What can hang from each mark:
Z_859: Z_502 Z_871
Z_909: Z_603 Z_859 Z_871
Z_996: Z_859 Z_909
Z_871: Z_502 Z_603 Z_996
Z_603: Z_502 Z_859 Z_996
Z_502: Z_859 Z_909 Z_996

Every row comes from one small tree of marks. The marks that hang from a mark follow it in brackets, in the order of their numbers. Every link used is in the known rows. Which tree was each row made from?
Known rows:
Z_871(Z_603(Z_859)): [  4.1   5.6 -11.9  -4.7 -15.3  16.7 -12.3   0.3 -14.1  16.0  -6.0   2.0
 -12.2  -2.0  10.2   8.5   3.3   4.2   3.6  -9.7  16.6   7.0  -1.4   9.7
  10.7   9.3  -1.6  -9.4   1.5   7.6  -6.0]
Z_871(Z_996): [  0.3   3.3  -5.4 -13.8   3.4   8.7  -1.9  -4.3 -15.3   0.6  -4.8  -1.7
  -9.6  -8.2  -2.0  12.0   1.0  -2.3   5.7  -0.8  27.1  -0.5   2.7  10.8
  -0.4   5.7  -5.8   4.4  -2.5  -1.6 -11.3]
Z_909(Z_871(Z_502 Z_603(Z_859 Z_996))): [ 30.0  17.0 -25.2  -2.4  -4.5  26.0  -3.4  -8.2 -31.8  18.1  -8.8  -0.4
 -26.1  -1.3  13.4  16.2  -8.6   1.3  18.9 -10.9  27.4  -5.4  16.6  -5.1
  18.9  23.3 -10.7 -10.8  -4.5   0.9 -21.8]
Z_603(Z_859(Z_871(Z_502)) Z_996(Z_909)): [ 13.6  16.4 -22.3  -6.2   7.7  15.5 -25.4  12.3 -20.3  19.3 -11.6  -0.3
 -12.8  -3.3  10.9   8.9  -3.5   9.5   5.2  -2.3  36.6  -0.1  26.5  17.4
   3.3  20.3  -9.4 -13.8 -18.4   3.1 -16.7]
Z_502(Z_909): [ -4.4  -3.7   3.5 -25.1   0.5   7.7 -13.6   2.8 -25.7  -2.3  -0.5  -5.7
  -9.6  -7.5   3.5   0.3  -9.5  -3.9   1.7  -6.8  20.9  -5.7   1.4  13.6
  -8.0  -0.8   0.3  -5.2  -8.1  -2.0 -15.3]
Z_996(Z_859(Z_502(Z_909))): [ -7.8   6.1  -5.4 -25.0   0.4   3.1 -24.9   5.4 -26.1  -0.8   3.1   3.5
 -15.0  -5.2  11.3  -0.7 -21.9   3.9  -3.8  -6.6  20.0  -3.2   9.2  13.4
   0.6   1.2 -12.0  -9.4 -24.4  -3.3 -23.6]
Z_871(Z_502 Z_996(Z_859 Z_909(Z_603))): [ 10.6  16.0 -22.9   3.8  12.7   7.8 -22.5   1.4 -18.9  15.9  -1.0   0.9
 -29.1 -16.6  -1.2  16.1 -11.9  -0.8   2.7  -5.9  31.4  -6.7  12.3   9.5
  -8.6  20.2 -21.4  -1.0 -20.9  -3.0  -3.0]
Z_909(Z_859(Z_502 Z_871)): [ -2.9  20.5  -9.0 -23.5  -7.6   2.7 -13.1  -9.1 -11.0  -9.5  -2.4  -1.4
 -18.8  -4.6  14.6  -4.7 -14.0  16.4  15.0   3.6  28.8  -0.2  22.7  15.3
  22.7   2.3 -24.3  -8.0  -5.7 -21.7 -23.0]
Z_996(Z_859(Z_502 Z_871) Z_909(Z_603)): [ -1.1  32.4 -19.8 -12.0   2.7   7.4 -32.6   0.3  -8.5   9.0  -6.2   1.6
 -25.6  -3.6   6.2  -2.9 -14.3  20.6  -4.0  -1.2  23.6  -4.1  12.2  18.4
   0.4  14.2 -28.2 -10.1 -18.7 -18.6 -13.2]
Z_909(Z_859): [  1.6   8.9   0.0 -12.9  -8.6  -0.4  -2.9  -9.4 -21.8 -11.8   7.4  -3.6
 -14.2  -9.1   4.8  -0.8 -10.7   2.8  11.0  -2.0  15.5   3.8   5.4  14.4
   4.4  -7.1  -0.2  -4.1  -1.4  -1.7 -13.1]
Z_871(Z_603 Z_996(Z_909)): [ -4.9   2.5  -9.6 -11.6   2.2  13.1 -15.2  -2.5 -17.9  15.1 -13.2   5.8
 -18.5 -11.9  -6.0  15.6  11.8   0.8   4.9   2.4  23.8  -2.7  -1.0  19.2
 -10.9  24.2 -12.3   5.8 -11.3   2.1  -8.8]
Z_909(Z_603(Z_859) Z_871): [ 23.0  20.9 -20.2  -9.9 -15.5  17.2 -13.8 -12.2 -23.9   3.3   1.0 -12.2
 -30.9  -4.8   4.5 -10.9 -13.6   6.2   8.2 -18.6  14.6  -4.0   2.5   3.1
   8.0   8.4  -4.8 -13.6  -4.3 -12.8  -8.8]
Z_996(Z_859): [ -1.8   7.3 -10.2  -3.0   3.9  -2.6  -7.2  -0.8 -13.7   1.7   5.1  -0.6
  -6.8  -6.4   3.0   7.3  -4.9   5.0  -5.9  -5.4  12.8   7.3  -3.7  13.7
  -6.6  -2.5   3.1  -7.4  -3.1   4.3  -8.8]
Z_996(Z_859(Z_871)): [ -3.6  15.1 -14.1 -10.3   5.6  -1.7 -11.5  -1.1  -7.5   5.2  -0.3  -4.2
  -6.6  -4.6   3.6   1.8  -2.5  13.4  -2.9  -3.1  20.3   5.6   4.1  18.9
  -0.8   4.7  -1.1  -9.7   2.9  -8.1 -12.1]
Z_909(Z_871): [ 10.1   9.9  -7.7 -18.6   1.2   4.0  -1.7 -13.1 -17.0  -3.8   0.3  -9.7
 -19.5  -8.5   0.0  -3.7  -4.1   4.6   9.7  -5.8  17.3  -2.5  -0.7   8.2
   2.6   7.5  -8.0  -1.2  -0.8  -9.1 -13.2]
Z_871(Z_502 Z_996): [  6.6  -0.5 -12.9  -8.3  10.0   8.1  -3.2   0.5  -8.8   8.0  -4.3  -1.2
 -15.6 -11.4   6.3  21.7  -2.9  -6.2  13.4   2.4  38.6  -7.2  14.7   3.7
  11.1  11.9 -19.6   5.3  -5.9  -3.7 -11.8]
Z_996(Z_859 Z_909(Z_871(Z_603(Z_502)))): [  3.0   6.9 -18.2  -6.9  10.5  11.5 -11.8   1.5 -27.7   8.8  -6.7  -0.5
 -30.9 -16.8   0.1  -3.9  -7.7  10.1   2.8 -11.6  14.6  -4.3   3.4   8.1
  -1.4  21.3 -18.2  -1.2 -11.0   7.3 -11.6]
Z_859(Z_502(Z_996) Z_871): [ -4.4  10.5  -2.8 -25.5   2.1   7.8 -11.6   2.6  -3.2   4.2  -9.1   3.0
 -13.2  -0.5   4.5  -0.9  -7.1  14.3  -2.1   4.5  21.6  -0.4  18.5  15.8
  19.2   8.4 -26.7  -1.5  -5.3 -17.6 -27.5]
Z_871(Z_502(Z_909 Z_996(Z_859))): [  0.9  -9.2  -2.0 -15.5  12.2   3.3 -12.9  13.8 -33.1  10.1   6.3  -1.0
 -15.6 -16.6   1.8   8.9 -21.1  -3.4  -9.8 -11.9  18.5  -3.0  14.2   7.1
  -8.7   9.5  -3.8  -4.1 -16.6   4.6 -22.7]
Z_996(Z_909(Z_603(Z_859(Z_502)) Z_871)): [ 19.5  27.8 -18.4 -16.3 -11.3  17.0 -35.1  -2.7 -20.8   7.8  -4.2  -6.7
 -40.0  -6.8   8.8 -18.2 -19.1  13.3   4.0  -7.7  19.7  -6.7  13.3  10.9
   9.3  16.6 -24.4 -12.2 -28.4 -10.9  -9.2]
Z_502(Z_859(Z_871(Z_603)) Z_909 Z_996): [-13.5  -0.1   2.4 -37.5  -6.0  13.2  -2.4   8.5 -33.4  13.4 -15.5   2.8
 -31.0  -4.8  -4.5   2.5  -9.8  12.5  -0.7  -7.7  10.3 -12.1   8.9  14.1
  -4.9  23.6   4.4 -14.3  -7.6 -12.1 -32.2]

Write each row's tree:
[  6.0  22.4 -17.4 -12.3  -7.0  15.7 -34.9   5.5 -13.3  13.9  -8.4  -7.1
 -21.3  -4.1   3.4 -12.4  -4.1  14.7  -0.4 -10.5  21.5  -0.4   9.0  21.0
  -1.6  15.7  -8.5 -12.7 -11.7  -7.3  -1.6] : Z_996(Z_909(Z_603(Z_859(Z_871))))
[  9.1   8.8   0.8 -37.9  -6.9  14.9   2.2  -3.1 -49.2   0.9  -2.8  -5.9
 -51.5  -9.4 -10.4 -13.9 -33.0   6.6  -0.2 -19.0   2.0 -20.5   5.1   1.4
 -11.5  16.7   5.2 -15.6 -20.4 -16.5 -29.9] : Z_502(Z_859 Z_909(Z_603 Z_871) Z_996)
[ -9.3  -4.0   8.7 -34.6   1.3   9.4 -17.5   7.7 -25.7   0.6  -0.1   4.0
 -12.8  -6.1   4.1  -2.4 -19.1   0.1  -6.9  -5.0  16.3  -7.7  17.4  11.9
   4.9   5.8 -17.5   0.8 -20.1  -6.0 -33.1] : Z_859(Z_502(Z_909 Z_996))
[  0.9  16.8 -16.0 -18.0  -7.7  11.8 -25.5   5.8  -3.6   8.1  -9.5   0.6
 -13.7   1.1  17.7  -4.8  -5.1  15.4   5.3   0.3  29.9   3.5  19.7  15.9
  26.4   5.0 -19.1 -12.2 -11.4 -10.5 -18.7] : Z_603(Z_859(Z_502 Z_871))
[  4.3  13.9  -9.8 -10.4   2.8  13.1 -18.4  -3.9 -19.2   7.6  -7.1  -2.7
 -23.2  -9.1  -8.6   5.7  -2.5   0.9   2.2  -3.7  23.8  -8.1   0.3  15.1
 -12.5  16.3 -14.4   1.8 -14.8  -7.4  -4.9] : Z_871(Z_996(Z_909(Z_603)))
[ -6.4   5.0  -7.5 -33.8   8.5  17.9   4.4  11.0 -43.3  -2.7 -17.3   3.4
 -26.5  -1.3   3.7  -0.3 -21.2  14.7   6.8 -13.8  26.6 -18.5  19.1   8.2
   6.8   9.4  -0.1 -14.4 -14.6   1.3 -35.5] : Z_603(Z_502(Z_859(Z_871) Z_909) Z_996)
[ 15.5  19.4 -11.5 -31.8 -11.4  14.8  -7.8 -24.7 -56.7 -10.8   0.4 -13.3
 -42.1 -18.6  -3.2  -8.9 -27.1   0.5  19.2 -19.0  25.8 -20.0  14.7   4.8
  -6.0  14.4  -8.5  -4.7 -14.0 -25.4 -25.2] : Z_502(Z_909(Z_603 Z_859 Z_871(Z_996)))
[  4.4  17.2 -13.2  -2.1   3.0   3.0 -22.3  -2.0 -20.1   7.0   4.7  -3.1
 -18.9  -8.1  -3.1   0.7 -11.7   8.8  -9.1 -10.0   9.3  -0.2  -6.0  17.0
 -16.8   7.1  -2.6  -8.3 -14.8   3.0  -0.1] : Z_996(Z_859 Z_909(Z_603))
[  0.9  23.1 -17.9  -8.1   2.0   9.1 -27.5  -2.0 -19.3   9.8  -4.6   6.7
 -29.3  -6.0   3.0   7.3 -16.5   8.1  -3.8  -2.2  25.6  -6.0  10.6  14.9
  -5.3  16.1 -26.8  -1.2 -28.3  -8.4 -12.1] : Z_871(Z_996(Z_859(Z_502) Z_909(Z_603)))
[ -2.4  14.8 -14.6 -14.6   3.7   4.8 -11.7  -1.9 -15.4   3.3  -2.5   7.8
 -13.4  -7.0   9.6  12.5  -9.2   8.0  -0.5   2.0  28.2  -0.5  13.0  11.4
   8.5   5.6 -17.7  -1.5 -17.0  -1.6 -19.1] : Z_871(Z_996(Z_859(Z_502)))
[  2.8   1.0  -7.3 -15.7  12.3   6.0  -5.6   6.3  -4.7  10.1  -4.5  -5.4
 -13.1  -5.4   3.5   8.5  -3.8   4.7   3.5   2.8  27.2  -3.5  22.0   7.8
  14.0  14.8 -19.2  -1.2   3.6 -13.0 -19.8] : Z_859(Z_871(Z_502(Z_996)))
[ -4.5   5.6  -9.6 -15.0   2.0  14.4  -7.3   8.9 -27.6   6.2 -14.2   3.1
 -43.8 -12.1  -5.3   1.0 -15.8   8.9   4.0  -8.8  21.6 -14.6  10.2   8.2
  -2.3  15.6 -12.9  -1.2 -25.0   6.9  -9.8] : Z_871(Z_996(Z_909(Z_603(Z_502(Z_859)))))
[ -7.1   9.0 -10.2 -10.2   5.6   6.9 -19.3   8.3 -17.7  22.3  -8.4   5.5
 -12.5  -7.8  -7.4   4.1   3.4  15.5 -13.9  -3.8   7.6   3.1   5.4  24.6
 -17.7  24.3  -7.2  -6.4  -6.6  -4.4 -16.0] : Z_502(Z_996(Z_859(Z_871(Z_603)) Z_909))
[ -0.2  22.5 -15.4 -26.9   8.2   9.3 -19.4   0.7 -35.5   0.2  -8.2   7.3
  -9.8   1.4  11.2   8.1 -19.7  14.8  -2.1  -5.6  31.1  -7.6  21.7  16.0
   0.7   7.0 -11.9 -13.4 -18.8 -14.0 -38.5] : Z_603(Z_996(Z_859(Z_502(Z_909) Z_871)))
[  8.7  19.0  -7.1 -24.5  -5.1   1.8 -23.6  -9.8 -25.9 -10.0  -0.6  -4.7
 -35.1 -15.4   6.7 -15.2 -20.5  13.7  14.5   4.1  18.0  -4.5  20.3  15.3
   2.6  10.4 -22.5  -3.6 -27.2 -10.0 -21.2] : Z_996(Z_909(Z_859(Z_502) Z_871))
[ 19.7  16.0 -17.1 -12.2  -2.1   9.4   4.5  -6.1 -19.9   4.3  -2.4  -8.5
 -55.7  -8.9   5.1   3.3 -27.7   4.6  21.9  -8.4  18.0 -17.4   7.4 -10.1
  12.8  19.7 -13.7 -12.6  -8.2 -15.0 -12.7] : Z_909(Z_603 Z_871(Z_502(Z_859)))
[  0.4  23.4 -12.8 -15.7   2.9  20.3 -19.7  -4.9 -15.2  13.3 -21.0  11.4
 -15.0   6.6   9.2  16.3   2.7  14.2   5.9   8.7  27.7  -5.8  15.2  18.6
   7.9  23.5 -29.5  -5.4 -12.7 -13.7 -26.5] : Z_859(Z_502 Z_871(Z_603(Z_996(Z_909))))
[ -5.5   8.3 -16.1 -16.1  -3.6  19.9   1.5 -10.1 -24.7   2.5 -16.1   2.2
 -23.9 -10.2   5.6   7.2  -0.7  11.8  21.8  -7.1  34.8  -7.8  21.7   9.4
  23.3  17.5 -26.0   1.9   6.4 -11.8 -21.6] : Z_909(Z_859(Z_871(Z_603(Z_502) Z_996)))
[ 27.8  19.7 -15.6  -4.2  -3.8  14.6  11.3 -24.2 -40.1  -1.2  -3.6  -1.8
 -31.7  -7.1   9.4  19.6 -16.3   3.1  32.0  -7.3  25.7 -10.4  17.9  -4.9
  14.5  19.7 -16.1  -6.9   2.2 -13.2 -27.7] : Z_909(Z_859 Z_871(Z_502 Z_603(Z_996)))
[  4.6   4.4   3.7 -29.6   1.2   2.7  -4.9   9.0 -29.8   6.2  -2.9  -1.8
 -40.4 -13.3 -14.2 -10.7 -13.6  11.9  -7.3  -2.2   0.4  -3.2   4.2  14.9
 -20.1  18.4   6.2  -7.5 -25.9   4.1 -22.1] : Z_502(Z_859 Z_996(Z_909(Z_871)))
[  7.7  18.6 -13.1  -9.8 -14.2  15.3 -37.9   5.8 -11.7  12.2  -6.6   1.6
 -27.6  -0.6  11.5  -7.2 -15.0   8.4  -1.3  -6.1  19.2  -0.9  11.0  12.5
   8.8   8.6 -21.9 -10.8 -27.6  -0.4  -5.8] : Z_996(Z_909(Z_603(Z_859(Z_502))))
[  4.0  16.7  -9.8 -30.9   2.3   3.9 -22.1  -3.4 -34.4  -5.4   1.5  -4.4
 -28.2 -12.3   8.6  -9.8 -27.6   7.9   2.4  -9.7  23.9  -9.1  11.5   8.6
   0.1   9.2 -16.2  -8.1 -25.5 -12.4 -27.7] : Z_996(Z_859(Z_502(Z_909(Z_871))))
[  6.6   9.0  -0.4 -27.0   7.0   6.1 -19.7   2.7 -19.2   2.3  -4.0   0.3
 -27.3 -11.1  -2.4 -10.6 -12.7   9.7  -4.0   2.5  10.5  -3.0  13.7  13.5
  -1.1  17.5 -25.4   2.2 -27.6  -9.5 -25.9] : Z_859(Z_502(Z_996(Z_909(Z_871))))
[  2.2  12.2 -20.6  -2.5  13.3  -0.9 -10.5   5.0  -4.2  12.3  -1.0  -4.3
 -14.5 -10.0  11.3  12.7  -6.7  10.3   7.2  -1.2  32.2  -0.2  14.7   8.6
  10.0  10.6 -14.4 -10.0   2.3 -10.1 -10.5] : Z_996(Z_859(Z_871(Z_502)))
[ 26.6  14.9  -9.0 -10.1  -6.1  11.0   3.4 -18.0 -33.2  -1.8   8.9  -9.1
 -41.4 -14.6   2.2  -3.7 -32.1   1.6  16.5 -14.6  14.4 -12.7  22.2  -5.4
  11.9  14.1 -19.8  -6.1  -3.6 -22.3 -19.4] : Z_909(Z_603 Z_859 Z_871(Z_502(Z_996)))
[  5.5  24.0  -7.8 -18.0 -10.1  13.7 -23.1 -11.7 -26.3  -3.0  -6.2   2.4
 -35.2 -11.5   3.8  -0.6 -20.1   7.9  12.9  -2.4  26.1  -8.7  19.7  13.4
   2.2  12.1 -27.8   0.5 -29.2 -13.9 -14.9] : Z_871(Z_996(Z_909(Z_603 Z_859(Z_502))))
[ -1.6   2.2 -17.1 -25.3   8.3  21.7 -13.3   1.0 -19.6  17.4 -18.8  -2.6
 -24.6 -10.8   6.8  20.9  -0.5  -2.6  21.1  -0.9  49.5 -18.5  20.0   6.7
   8.4  29.6 -29.0  -0.3  -2.1 -18.1 -22.1] : Z_859(Z_871(Z_502(Z_909) Z_603 Z_996))
[  3.6   0.9 -11.6  -4.3   3.1  22.1   9.5  -5.0 -25.4   4.0 -13.2   8.7
  -8.2   3.4   8.5  18.5  -3.6   1.8   7.7 -11.6  20.8  -6.4   3.3   1.7
  19.1   9.9 -13.9   1.2   8.2   6.9 -19.3] : Z_871(Z_603(Z_502 Z_996))
[  9.2   8.8 -20.0  -8.5   1.2  10.3 -18.6  10.1  -1.3  15.9  -7.0  -5.7
 -14.5  -7.1  17.9   2.8  -2.6   6.1   9.6  -2.2  36.0   2.0  20.3   9.2
  21.4  11.3 -13.2 -13.0  -1.8  -5.5  -9.0] : Z_603(Z_859(Z_871(Z_502)))
[ -2.8  -0.3 -10.7 -12.6   4.9  10.8  -7.3  10.3 -17.7  23.7 -15.5   7.9
 -41.5 -12.7  -0.8  23.4  -1.5  -1.2  15.2   6.0  24.9 -11.2  12.6   4.3
  -3.4  31.3 -11.5  -3.2 -21.6   7.6 -11.2] : Z_871(Z_502(Z_859) Z_603 Z_996(Z_909))
[  7.9   1.2  -1.0 -22.1 -14.1  20.4 -18.5   6.3 -40.4  10.7  -0.4  -3.9
 -20.2  -4.6  -0.4 -10.8 -23.6  -0.4 -11.6 -24.1   9.0  -4.1   9.1  11.5
  -4.0   5.9   4.6 -12.0 -13.7  -2.3 -19.1] : Z_502(Z_909(Z_603(Z_859)) Z_996)
[ 16.4  23.9 -17.2  -8.5  12.6   3.3 -12.0  -5.5 -40.0   3.0  -1.5  -0.3
 -18.2  -7.8  -4.3   4.3 -11.4  11.6  -4.2  -7.2  13.3   0.0   3.2  19.1
 -22.7  13.7   5.6  -7.9 -19.2   2.9 -20.8] : Z_603(Z_996(Z_859 Z_909(Z_871)))
[  8.9  10.6  -9.8  -5.2  -0.8  14.1 -21.0   8.2 -30.6   8.1  -5.5   3.0
  -5.9  -1.8   3.0   3.7  -1.9   7.0  -9.7  -8.9  17.4   7.1   8.9  22.0
 -13.8   6.1   8.8  -9.6 -19.7  18.2 -12.3] : Z_603(Z_859 Z_996(Z_909))
